What can hang from each mark
j_855: j_224
j_428: j_143 j_224 j_391 j_784
j_784: j_224 j_428
j_391: j_428 j_855
j_143: j_224 j_428 j_855
j_224: j_143 j_391 j_428

Every row comes from one small tree of marks. Brackets hold a mark, then the marks that hang from it, in the order of their numbers. Every link used is in the known rows. Which tree was each row made from?
Known rows
{j_428 j_391 j_784}: [-0.666 -0.365  3.329 -0.727  0.575 -0.404 -0.597 -0.848 -0.368  1.008
  2.653 -0.438 -0.827 -0.352 -1.442 -1.398  1.247  0.624 -1.005  0.737
  0.155 -2.765]
{j_855 {j_224 {j_143 {j_428 j_391}}}}: [-1.276 -1.693  0.324 -0.433 -0.408 -1.337  0.343 -0.722 -2.399 -1.158
  1.019  0.800 -1.370  1.001 -1.244 -1.363  0.859  0.745 -0.010  3.408
 -0.549 -3.539]
{j_143 {j_428 j_391 j_784} j_855}: [-2.056 -0.491  4.656 -0.553 -0.744 -3.246  1.151 -2.559 -0.332 -0.261
  3.965 -0.662 -2.105  2.246 -0.954 -0.608  1.244  0.604 -1.148  1.924
 -0.504 -3.346]
{j_143 j_428}: [-0.763  0.050  0.819  0.050 -0.267 -2.353  0.703 -0.888  0.930 -0.127
  0.289 -0.417 -0.976  0.560 -0.081  1.020 -0.104  0.176 -0.044  1.247
 -0.681 -0.351]
{j_855 j_224}: [-0.907 -1.346 -0.372 -0.542 -1.641 -0.116 -0.053 -1.129 -0.261  1.031
  0.188  1.869 -0.125  0.379  0.413 -1.265  0.503 -0.071  0.650  1.653
  1.146 -0.542]
{j_784 {j_428 {j_391 j_855}}}: [-0.268 -2.046  2.310 -1.277  1.740 -0.101  1.333  0.339  0.445  1.670
  1.219  0.437  1.519  3.166 -3.160 -1.639 -0.769  1.642  0.399  1.699
 -1.372 -2.530]
{j_784 j_224 j_428}: [-0.061  0.045 -2.058  2.172 -1.403  2.329  0.608 -1.530  0.189  1.295
  0.693  1.089  0.959  1.319 -2.160 -1.928 -2.488  0.745  2.123  0.277
 -0.466  0.450]
{j_224 j_143 {j_428 j_391}}: [ 1.387 -0.229 -0.102 -0.429  1.535  2.556 -0.708  1.279 -4.861 -2.762
 -0.575 -0.109 -0.255  1.606 -1.860 -0.871 -0.623  0.459 -1.575 -0.215
 -0.436 -2.633]
{j_428 {j_224 j_391} j_784}: [ 0.400 -0.522  3.906 -0.464 -0.482  4.335 -1.352  0.292 -3.027 -0.777
  2.751  1.402 -0.840 -0.348 -1.238 -0.286  1.959 -0.010 -0.661  1.743
  0.792 -0.677]
{j_428 j_143 j_224 {j_391 j_855}}: [-0.166 -1.831  5.121 -2.952  1.495  1.337 -0.318  0.970 -2.375  2.530
  1.687 -1.669 -0.380  1.346 -3.172 -0.028  1.974  1.910 -0.854  2.477
 -0.534 -4.681]
{j_855 {j_224 j_391 {j_428 j_143 j_784}}}: [ 0.745  0.322  1.817  0.216 -2.881  4.535 -2.738 -1.714 -6.244  1.384
  1.468  0.125 -1.638  0.277 -1.739 -3.385  0.424  0.139 -1.371 -0.044
  2.182 -1.352]
{j_224 j_428}: [ 0.985  0.085  0.163 -0.425 -0.036  1.342 -0.503 -0.027 -1.733 -0.755
 -0.989  0.540 -0.083  1.519 -0.231  0.168 -1.131 -0.097 -1.082 -0.784
  0.635 -0.114]
{j_428 j_391}: [-0.412 -0.236  1.542 -1.130  1.124 -0.013  0.311  0.153 -0.006  0.113
  0.844 -0.129  0.025  0.652 -1.014 -0.764  0.211  0.767  0.067  1.506
 -0.082 -2.560]
{j_855 {j_224 {j_428 j_143}}}: [-0.014 -0.358 -0.101 -0.600 -2.122  1.734 -1.336 -1.755 -3.990  2.253
 -0.489 -0.289 -1.219  1.060 -0.888 -1.882 -0.527  0.243 -0.728  0.107
  1.660 -1.869]
{j_784 {j_428 {j_224 j_143 j_391}}}: [ 0.945 -1.115 -0.203  1.089  0.507  6.337  0.029  1.467 -5.583 -2.727
  1.072  1.436  0.299  1.373 -2.686 -0.880 -0.492  0.276  0.762  1.641
 -1.153 -0.818]
{j_391 {j_428 j_143 j_224} j_855}: [ 0.691 -2.677  5.247 -3.289  1.834 -0.356 -0.621  0.957 -2.012  2.453
  0.341 -0.543  0.191  2.378 -3.095  0.487  1.340  1.554 -1.968  1.239
 -2.036 -1.573]
{j_855 {j_224 j_143 j_391 {j_428 j_784}}}: [ 1.627 -0.736 -0.214  0.926 -2.022  5.152 -2.454 -0.048 -7.305 -2.738
  0.757  2.342 -0.978  0.465 -1.262 -2.892  0.582 -0.457 -1.672 -0.063
  1.365 -0.134]
{j_143 j_428 {j_855 {j_224 j_391}}}: [-1.409 -0.668  1.081  0.055 -3.194  0.158  1.314 -1.881 -2.116 -2.130
  1.664  2.117 -1.110  3.146  0.366 -1.261  0.388 -0.125  0.994  3.365
  0.762 -0.447]
{j_428 {j_143 j_224}}: [-0.195  0.253  0.262 -0.168 -0.658 -0.084  0.084 -1.237 -1.249  2.329
 -0.079 -1.444 -1.806 -0.167 -1.334 -0.928  1.187  0.504  0.299  0.400
  0.698 -2.099]
{j_224 j_143}: [ 0.813 -0.194 -1.864  1.105  0.411  1.088 -0.496  1.061 -3.044 -2.136
 -0.442 -0.466 -0.220 -0.669 -0.547 -0.235  0.197 -0.186 -0.625 -0.942
 -0.905  0.008]
{j_224 j_143 j_391 j_428}: [ 2.838  0.812 -1.535  1.139  0.143  5.776 -1.441  2.062 -6.698 -4.693
 -1.365  0.682  0.056  1.126 -1.272 -1.002 -0.955 -0.289 -1.237 -1.168
 -0.073  0.629]

Which tree is each row?
[-0.361  0.169  4.387  0.057 -2.043  4.293 -0.899 -1.196 -5.750 -0.053
  3.979 -1.193 -2.089  0.856 -1.728 -1.228  2.135  0.186 -0.947  0.783
  0.633 -2.115]	{j_428 {j_143 j_855} {j_224 j_391} j_784}
[-0.559  0.134 -0.448  1.561 -1.204  0.058  1.334 -1.174 -2.964 -3.407
  1.809 -0.161 -1.192  2.545 -1.909 -1.111 -0.314  1.053  0.426  1.691
 -1.464 -2.459]	{j_784 {j_224 {j_143 {j_428 j_391} j_855}}}
[ 0.903 -2.191  5.030 -2.703  1.011 -0.093 -0.253 -0.416 -1.074  0.963
  1.005  1.717 -0.870  2.918 -2.682 -1.197  1.900  1.241 -2.123  1.429
  1.044 -3.312]	{j_143 {j_224 {j_428 {j_391 j_855} j_784}}}
[ 2.187 -1.460  3.179 -2.059  1.905  0.748 -0.333  2.253 -1.299 -1.387
 -0.628  1.796  1.924  2.997 -2.231 -0.795  0.130  1.009 -1.287  0.863
 -1.902  1.498]	{j_224 {j_391 j_428 j_855}}
[ 1.315 -1.402  3.146 -2.468  1.718  0.777 -0.151  1.264 -1.490 -0.302
 -0.452  0.590  0.777  3.311 -2.040 -0.346 -0.205  1.172 -1.604  0.691
 -0.098 -2.336]	{j_224 {j_428 {j_391 j_855}}}
[ 1.861 -2.280  5.136 -2.265  1.220 -0.131 -0.433  0.631 -0.864 -0.066
  0.852  2.939  0.174  2.682 -2.890 -1.530  2.293  0.996 -1.777  1.488
 -0.826  0.475]	{j_143 {j_224 {j_391 {j_428 j_784} j_855}}}
[-0.319 -1.513  0.699  0.064 -0.423  2.143  0.659  0.457 -4.591 -3.276
  1.363  0.618 -0.855  1.807 -0.332  0.756  1.336 -0.252 -0.617  0.780
 -0.717 -1.398]	{j_428 {j_224 {j_143 j_855}}}
[ 2.783 -0.157 -0.043  2.338 -1.210  5.275 -2.017  1.506 -4.825 -2.605
  1.353  1.014  0.521 -0.295 -3.035 -2.356  1.054  0.743 -0.803 -0.893
 -0.788  1.532]	{j_428 {j_784 {j_224 j_143 {j_391 j_855}}}}
[-0.418 -0.229 -0.397  1.030 -0.248  2.284  0.949 -1.382  0.080  1.344
  1.552  0.920  0.994  1.954 -3.163 -2.694 -2.234  1.497  2.186  1.752
 -0.524 -2.232]	{j_784 j_224 {j_428 j_391}}
[ 0.252 -0.800  3.648 -1.760  0.477  0.545 -0.364 -1.412 -1.415  0.726
  1.311  1.476 -1.813  1.818 -1.920 -1.401  1.273  0.601 -1.537  1.306
  1.641 -3.750]	{j_143 {j_224 {j_428 j_391 j_784}}}
[-0.714 -0.447  3.892 -0.545 -0.749  1.611 -1.670 -1.289 -2.969  2.941
  2.831 -1.926 -2.149 -1.384 -1.816 -0.242  2.121  0.476 -1.404  0.298
  0.414 -2.619]	{j_428 j_143 j_224 j_784}
[-2.209 -1.130  4.816 -1.075 -0.830 -3.849  2.019 -3.202  0.313  0.060
  3.573  0.681 -2.965  2.910 -1.199 -0.779  2.327  0.666 -0.558  3.184
  0.352 -4.188]	{j_143 j_224 {j_428 j_391 j_784} j_855}
[-1.011 -0.890  1.598 -0.070 -0.137  2.496  0.194 -1.218 -2.567  3.294
  1.663 -1.379 -0.711  0.934 -2.699 -0.551 -0.528  0.851  0.732  1.198
 -0.610 -2.764]	{j_784 {j_428 j_143 j_224}}
[ 0.967  1.444  0.514  0.234 -0.797  3.645 -1.249 -1.080 -3.802  1.351
  0.229 -1.576 -0.653  1.306 -3.134 -2.199 -1.572  1.457 -0.140 -0.067
  0.674 -3.177]	{j_784 {j_224 {j_428 j_143 j_391}}}
[ 0.624 -0.932  2.451 -1.606  0.091  0.185  1.591 -0.376 -1.870 -2.576
  0.277  3.075 -0.189  4.585 -1.199 -1.316  0.692  0.213 -0.078  1.968
 -0.521  0.084]	{j_143 {j_224 {j_391 j_428}} j_855}
[ 1.999  0.004  1.857  1.099 -1.633  4.162 -1.571  0.440 -1.833 -0.545
  1.751  1.359  0.768  0.286 -2.438 -2.073  0.761  0.918 -0.161  0.036
  0.241  1.500]	{j_428 {j_784 {j_224 {j_391 j_855}}}}
[-0.170  0.331 -1.967  2.721 -2.340  0.150  1.046 -1.325 -2.906 -3.441
  0.984  0.024 -1.181  1.936 -0.878 -0.340 -0.634  0.318  0.386  0.292
 -1.401  0.086]	{j_784 {j_224 {j_143 j_428 j_855}}}
[-0.764 -1.990  2.676 -2.208 -0.386 -0.349 -0.422 -0.439 -1.871  3.481
  1.122 -0.750 -0.239  1.243 -2.461 -2.584  1.427  1.649 -0.193  2.260
  0.359 -4.008]	{j_428 j_143 {j_391 {j_855 j_224}}}
[ 1.032 -0.171 -1.223  0.922 -0.629  2.054  0.144  0.135 -5.636 -4.093
 -0.463  0.218 -0.648  2.900 -0.213 -0.362 -0.824 -0.488 -1.776 -1.817
 -0.376 -0.315]	{j_224 {j_143 j_855} j_428}
[ 3.130  1.112  0.307  0.690 -1.521  6.289 -1.880  0.775 -5.290 -0.189
 -0.805 -0.563  0.541  1.925 -3.326 -2.041 -1.303  1.262 -0.429 -0.894
  0.455  0.425]	{j_784 {j_224 {j_391 j_855} {j_428 j_143}}}
[ 0.444 -3.022  4.912 -1.697  1.854  1.701 -0.957  1.617 -3.755 -0.718
  2.741  0.344 -0.507  0.576 -3.088 -0.216  3.156  1.203 -2.315  1.725
 -1.147 -3.605]	{j_428 {j_224 j_143} {j_391 j_855} j_784}
[-0.114 -2.597  4.165 -1.022  0.565 -0.019 -0.227 -0.368 -4.605 -2.309
  2.705  1.501 -1.054  2.550 -1.704 -0.216  1.949  0.166 -2.778  0.368
 -2.082 -1.140]	{j_391 {j_428 {j_224 {j_143 j_855}} j_784}}
[ 3.513 -0.520 -0.203  0.121  0.806  5.130 -1.310  3.138 -6.337 -4.335
 -1.604  0.946  0.916  2.180 -2.053 -0.737 -0.319  0.289 -1.862 -1.051
 -0.677  0.943]	{j_224 j_143 {j_391 j_855} j_428}
[ 1.478 -0.498  0.385  0.293  0.499  5.830 -0.872  2.366 -5.681 -3.907
  0.458  1.099 -0.241  0.029 -1.361  0.151  1.103  0.011 -0.237  1.402
 -0.433 -0.524]	{j_428 {j_224 j_143 j_391}}
